What can hang from each mark:
bozuk: dafi kasal ketagid
bevor: dafi mezar
dusuk: dugo kasal
dafi: bevor bozuk kasal mezar modag
nupu: ketagid
modag: dafi mezar
ketagid: bozuk kasal
mezar: bevor dafi modag
kasal: dafi dusuk ketagid

Each row was made from one small tree. Brackets hold a mark, then the marks that hang from it, in alphabetical order. Every link used is in the known rows. Write each row's tree.
Known rows:
(bevor (dafi (bozuk kasal ketagid))): [  0  14 -10 -11   2 -14   9  -2  -4   8 -11   3 -17   2  -2  -1  -2  -8
 -20   0  -7  -4   5  -3  15  14   5   1   6  17  -7  -6 -12]
(modag (dafi kasal)): [  2  -9 -18  -2   0   4   1   6  -5  -1   7   5  -7   9   4  -1  -3   2
 -11  -6   5  -5  -2  -5   8   2   9   0  -8   9 -10 -15 -20]
(modag (dafi bevor (kasal (dusuk dugo) (ketagid bozuk)) mezar)): [  8  -8 -17 -11 -19   4  -7   5 -17   7  12  10  -1  21   0  -5  -4   5
   7   5   8   2  -2 -22  20  14  14   1  -2  19  -7 -10 -66]
(kasal (dafi bevor mezar) (dusuk dugo) (ketagid bozuk)): [  9  14  -2  -9 -29  -2  -7  10 -20  11  10  11 -18   1  -9  -3  -6  -7
  29  20  -6  14  -6 -19  34  21   1 -11  22  11  -9  15 -66]
(kasal (dafi bozuk) (dusuk dugo) ketagid): [  9  15  -1  -2 -16  -2  -1  13 -12  10   3  13 -38  -7  -8   2  -8 -14
  22   5 -15  16  -3  -9  25  18  -5 -29  22  17  -9  13 -44]
(mezar (bevor (dafi (bozuk (kasal dusuk) ketagid))) modag): [  3  25  -2  -3  27 -16  -6   5 -11  19  -6   3 -17  -3 -11   3  -9  -5
   3 -26 -21 -16 -10  -6  22  12  -7   3  13  38 -12   2 -26]
(modag (dafi bozuk (kasal dusuk ketagid) (mezar bevor))): [ 10   0 -16 -11  -5   1  -7   6 -17  10  13  11  -9  20   0  -2 -10   2
   8  -8   2  -2   1 -15  18  13  10  -1  -6  29  -8 -15 -64]
(nupu (ketagid (kasal dusuk))): [ -4  -4 -19  -1   4   9   2   4 -10   0   4  11  10   7 -11  -4   3   6
  -3 -18   8  -2  -3  17   0   6   4 -12 -13  -6   0 -13  -1]
(bozuk (dafi bevor mezar modag) (ketagid (kasal dusuk))): [  0  18  -6 -14  12 -19   1  -8 -11  14  -8  12   5  18   6  -4   8   1
  30  -2  -4  -9  15 -37   4  22   4  10  15  28   9 -13 -58]
(bevor mezar): [ -2   3  -4  -3 -24  -1  -7   2  -2   2  -2  -1  -5   1  -7  -2  -1  -2
 -12 -12  -6  -7   0   2   5   2   9  12  -1  -2 -14  -2  -3]
(kasal (dafi bozuk)): [  4  11  -5  -6   8  -3   2   3  -5   2  -7   4 -19  -3  -2   1  -6  -4
   1   9  -9   4   0   3  19   3   2  -3  -3  13  -5   0 -21]
(ketagid bozuk (kasal dafi)): [ -7  10 -10  -7   3   8   1   4 -18  -5  -7  -5  16 -15  -1  -2  -1  -2
  11  16  24   0  -8  11  32   0  14  22  -9 -13   0  -4 -20]
(mezar bevor): [  0  11   5   7   4  -1  -9   3  -7   6  -2  -2  20   1  -4   1  -5  -2
   0 -12  -2  -9  -8   0   5   2  -2   6   0  -2   1   2  -8]
(ketagid (bozuk (dafi (mezar bevor modag)) (kasal (dusuk dugo)))): [ -6  17   0 -11  14  -6   1   1 -16  10 -18  -5   2   5  -4  -2  -4  -2
  -4  14   4   3  -1  -4  15   9  -2   9  23   3   4  -3 -26]
(mezar bevor (dafi bozuk (kasal (dusuk dugo))) modag): [  8  23  -3  -6  28  -5 -10  11 -22  24 -10   6   0   4 -14   2 -14   3
  24 -32 -15  -9 -15   2  27   7   0   2   0  47  -2 -15 -49]
(ketagid (bozuk (dafi bevor (mezar modag))) (kasal (dusuk dugo))): [ -7   8  -4 -15   2   3  -4  -1 -26   6 -16  -1  26   3  -7  -5  -1   2
  25  15  19  -2  -2  -4  24  10  15  19   3   6   7  -6 -47]
(mezar (bevor (dafi bozuk kasal)) modag): [  2  19  -3  -4  22  -9  -7   3 -14  17  -9   5 -15   0 -11   3 -10   1
  13 -25 -12 -15 -12   0  20   9  -1  11  -6  39 -12 -10 -33]
(bozuk (ketagid (kasal dafi))): [ -2  14 -14  -3  -3  -9   6   5  -5  -2  -2   3  11  -2   4  -1   7  -5
   2  -6   1  -6   4 -17  18   7   2   5  10   4   0   5 -12]
(ketagid (bozuk (dafi mezar modag)) kasal): [-10   9  -2 -13  17   2   1  -6 -18   1 -15  -4  19  -3   1  -3   1   4
  21  16  26   0   3  -3  15   4  13  31 -12  -3   9 -23 -33]
(kasal dafi): [  3  11  -8   0   5  -3   4   6  -1   1   3   4 -15  -9  -2   1  -3  -7
  -1   3 -11   1  -3   1  15   2  -3  -5   7   4  -8   4  -4]
(modag (mezar bevor (dafi (kasal dusuk ketagid)))): [  6  20  -7  -9   5   0  -5  13 -13  15  20   0  37   7 -11   2  -6   1
  -6 -21   0  -6 -12 -12   9   6   5   9  10  13   2 -10 -33]
(ketagid kasal): [-5  1 -9 -6  3  5  0  0 -8 -2 -4  1 24 -7 -2 -2  2  1  9 -4 16 -1 -1  4
 12 -2  9 11 -6 -5  9 -7 -6]
(bozuk (dafi (bevor mezar) (kasal dusuk) modag)): [  1  11  -4 -10  -3  -7  -3  -5 -12  17 -13  15 -38  15   2  -2   1  -1
  33  -7  -7  -4   2  -9  -4  17   7   3   4  24  -2 -22 -53]
(ketagid (kasal dafi dusuk)): [  0  10 -17  -7   3   4   2   6 -12   2   8   9   4 -15  -4  -1  -1  -9
  24  -6   6  -2  -4   7  22   4   8  -4   8   1   1   2 -18]
(bozuk (dafi bevor (modag mezar)) (kasal (dusuk dugo) ketagid)): [ -1  20   2 -18  12 -14   2   2  -7  20 -14   7 -21   7  -4  -1  -1  -5
  -3   3 -11  14   2 -28   1  20  -7 -12  43  16  15 -11 -49]
(dusuk (kasal dafi)): [ -5   6   2  -1   4   7  -4   6   0   4 -21   5  17   1   0   3  -1  -1
  -2   4   7  -1   0   3  15  -1  -6  -1  19 -13   4   8   2]
(dusuk dugo kasal): [-11  -7  14   2 -11  13  -8   4  -2   3 -46   0  54   9  -7  -1   1   5
 -15   7  21   7   3  -7   2  -3  -3  -3  12 -26  15   8   5]
(modag dafi): [  1  -8 -11   3   8   1   0   6   0  -3  11  -1   3   3   1   0  -5  -1
 -26  -4  -3  -7  -2  -6   9   0   4  -1  -1   6 -12  -6  -2]
(dusuk dugo (kasal (dafi (bozuk ketagid)))): [ -8   2   9  -1  -6   7  -5   7  -5   4 -51   3  41  10  -6   0  -1   1
 -18  12  13   7   6 -12  15   2  -3  -6  13 -14  10  10 -12]

Write each row's tree:
[  8  26   4  -5  32  -7  -7   6 -14  23  -5   3  -1  -4  -7   2 -12  -3
   9 -20 -11   0  -9   0  20  10  -3   1   7  20   9 -21 -42] => (mezar bevor (dafi (bozuk (kasal dusuk ketagid)) modag))
[ -9   1   8   2  -8  11  -6   8  -3   3 -44   3  42   3  -8   0  -1   0
 -16  10  14   8   2  -6  13  -2  -5  -6  16 -23   9  10   2] => (dusuk dugo (kasal dafi))
[ -1   5  -2 -10   2  -6   0  -3  -9   1 -17   0   6  11   4  -1   1   2
   2   1   6  -2   7  -9  12   7   9   7 -10  14   6  -3 -33] => (dafi (bozuk (ketagid kasal)))
[ -4   6  -1  -8  -6   2   2  -1 -16   4 -14   0   3  11   1  -3   0   2
  14  20  15   4   3  -3   7   9   8  11   0   1   0 -10 -32] => (ketagid (bozuk (dafi (kasal (dusuk dugo)) mezar)))
[  1  10 -10 -12   3  -8   7  -2  -6  10  -6   6 -22  -2  -6   0  -6  -9
 -11   0  -6  -1   1   8  13  12   6  -4   5  15  -7  -6 -13] => (bevor (dafi (bozuk (kasal dusuk))))
[  1  15  -7 -10 -13 -11  -3   2 -11  17  -5  12 -42  15  -1   0  -1  -3
  26  -9 -17  -4  -3 -10  13  20   2   0  21  32 -11 -10 -46] => (bozuk (dafi (bevor (mezar modag)) (kasal dusuk ketagid)))
[ -5   9   9   0  -9   4 -11  11  -5  11 -34   5  36   3 -12   1  -4   2
  -6   4   5  10   0 -20  24   6 -13  -3  27  -5   6   9 -18] => (dusuk dugo (kasal (dafi (mezar bevor modag)) ketagid))
[  4  11   3 -16  24 -10   2  -6  -7  11 -21   7 -38   6   6  -1   0   1
  18  -2   0   8  12 -20  -4  11   0  -8   2  20  13 -12 -55] => (dafi (bozuk (kasal dusuk) ketagid) modag)
[  7  16  -5   3 -21  -3   0  16  -7   9  13  13 -33 -14  -8   1  -5 -16
  20   1 -16  13  -5 -12  22  16 -10 -30  32   8 -12  16 -27] => (kasal dafi (dusuk dugo) ketagid)
[ -9  -5 -15  -1   5  12   2   2 -14  -5  -7   0  19   7  -9  -4   3  11
 -12  -3  21  -1  -6  21   8   4   9   6 -26 -17  -1 -19  -4] => (nupu (ketagid bozuk kasal))
[ -2  11 -14 -13  -1   8   0   4 -23   0   6   2  12 -11  -4  -3  -2  -4
  30  13  22   0  -4   7  31   5  16  15  -3  -5   0   0 -38] => (ketagid bozuk (kasal (dafi mezar) dusuk))
[  4  12  -5  -6   9  -5   2   7 -11   9  -7   1  21   4  -5  -1  -4  -2
  -2  -8  -4  -2   1  -2  21   7   7   0   3  18   4  -9 -22] => (mezar (dafi (bozuk (ketagid (kasal (dusuk dugo))))))
[ -2  14   9  -4   4   5 -10   5  -7  11 -16   4   6  -1   0   4  -3   3
  19   8  13   5  -2 -11  23   7  -8   9  16  -8   3  -1 -33] => (dusuk (kasal (dafi (mezar bevor) modag) (ketagid bozuk)))
[  2  11 -10 -15   4 -13   3  -3 -11  11  -7   9   1   5 -11  -3  -4  -1
   3  -4  -5  -7   8 -15  19  16   8   6  -2  36  -9  -6 -35] => (bevor (dafi (bozuk (ketagid (kasal (dusuk dugo)))) (mezar modag)))
[ -7  -1   9  -1 -11  10  -9   6  -5   5 -45   4  46   8  -8  -1  -1   2
 -14  13  12   6   0  -9  16   1  -2  -5  16 -19  11  11 -10] => (dusuk dugo (kasal (dafi bevor)))
[  5  10 -15 -19   7  -1  -5   0 -19   8   2  11   5  -1  -6  -3  -4   0
  33  -2   2  -1  -2  -2  29   9  13   4   0  25   5   0 -54] => (ketagid (kasal (dafi bevor bozuk (mezar modag)) dusuk))
[ 10  20  -8   1 -13  -5   2  15  -5  10  28  14 -52 -14  -3   4  -5 -17
  30  -3 -20   8  -7  -6  24  16 -10 -26  33  14 -16  15 -26] => (kasal dafi dusuk ketagid)
[  7   2  -2 -12 -33   2 -15  -2 -18  19  -9  19 -47  11  -5  -4   1   4
  56 -11   4   9  -4 -23   1  21  12  -3  -7  20  -1 -19 -91] => (dafi (bevor mezar) (kasal (dusuk dugo) ketagid) modag)
[  8  14  -6 -11  15  -8  -5   7 -13  18   4   3 -25   2  -6   2  -5   8
  26 -14 -13  -3 -16  -5  33   9   0   9   6  45  -7 -16 -47] => (mezar (dafi bevor (kasal (ketagid bozuk))) modag)
[  8  16   1   2  -7  -2  -2  12  -7  12   9  16 -48 -18  -7   2  -5 -13
  36  -2 -13  16  -3 -19  14  16 -11 -29  23  12  -9   5 -41] => (kasal (dafi modag) (dusuk dugo) ketagid)
[  4  18 -12 -14   0 -22   2  -3 -11  17  -5  15 -19  31   6  -2   7   3
  28  -5 -16 -10  10 -35   8  24  -1   2  24  45  -2  -5 -58] => (bozuk (dafi bevor (kasal dusuk) (mezar modag)) ketagid)
[  2   6   0 -16   4  -5   1  -1  -5   6 -16  -1 -21   6   1   0  -4  -1
  -9   8  -1  14   4  -1  14   7   0  -3   6  11   9  -5 -29] => (dafi (bozuk (kasal ketagid)))
[ 12  13   6  -7  -8  -4  -8   7 -15  16  -3  18 -49  -4  -7   0  -9  -8
  40   6 -14  17  -4 -21  21  22  -2 -24  11  26  -3   3 -77] => (kasal (dafi bevor bozuk modag) (dusuk dugo) ketagid)
[  0  14   0  -9   9  -2  -5   4 -10   8   6  -5  43   7 -12   1  -7   1
 -25 -10   2 -10  -7 -11   3   3   9  17  -5   8  -1  -5 -21] => (modag (mezar (bevor (dafi bozuk))))
[  8  15   2 -11  -2  -6  -7   0 -12  10   8   6 -34  -4  -1   0  -4   2
  31  19  -4  12  -4 -23  28  16  -1  10   2  17  -6  -7 -69] => (kasal (dafi bevor mezar modag) (ketagid bozuk))
[ -6   3  11  -7   1   6  -7   1  -7   8 -51   7  41  12  -6  -1  -1   7
  -5  13  15  11  12 -23  10   4  -2   0   6  -7  15   0 -31] => (dusuk dugo (kasal (dafi (bozuk ketagid) mezar modag)))
[  5  11  -7 -17   6   0   0   7  -9   9  10  -2  26  11  -7   2  -5   6
 -12  -7   4   3  -5 -11   9   4  11  12  -2  19   4 -17 -37] => (modag (mezar (dafi bozuk (kasal ketagid))))
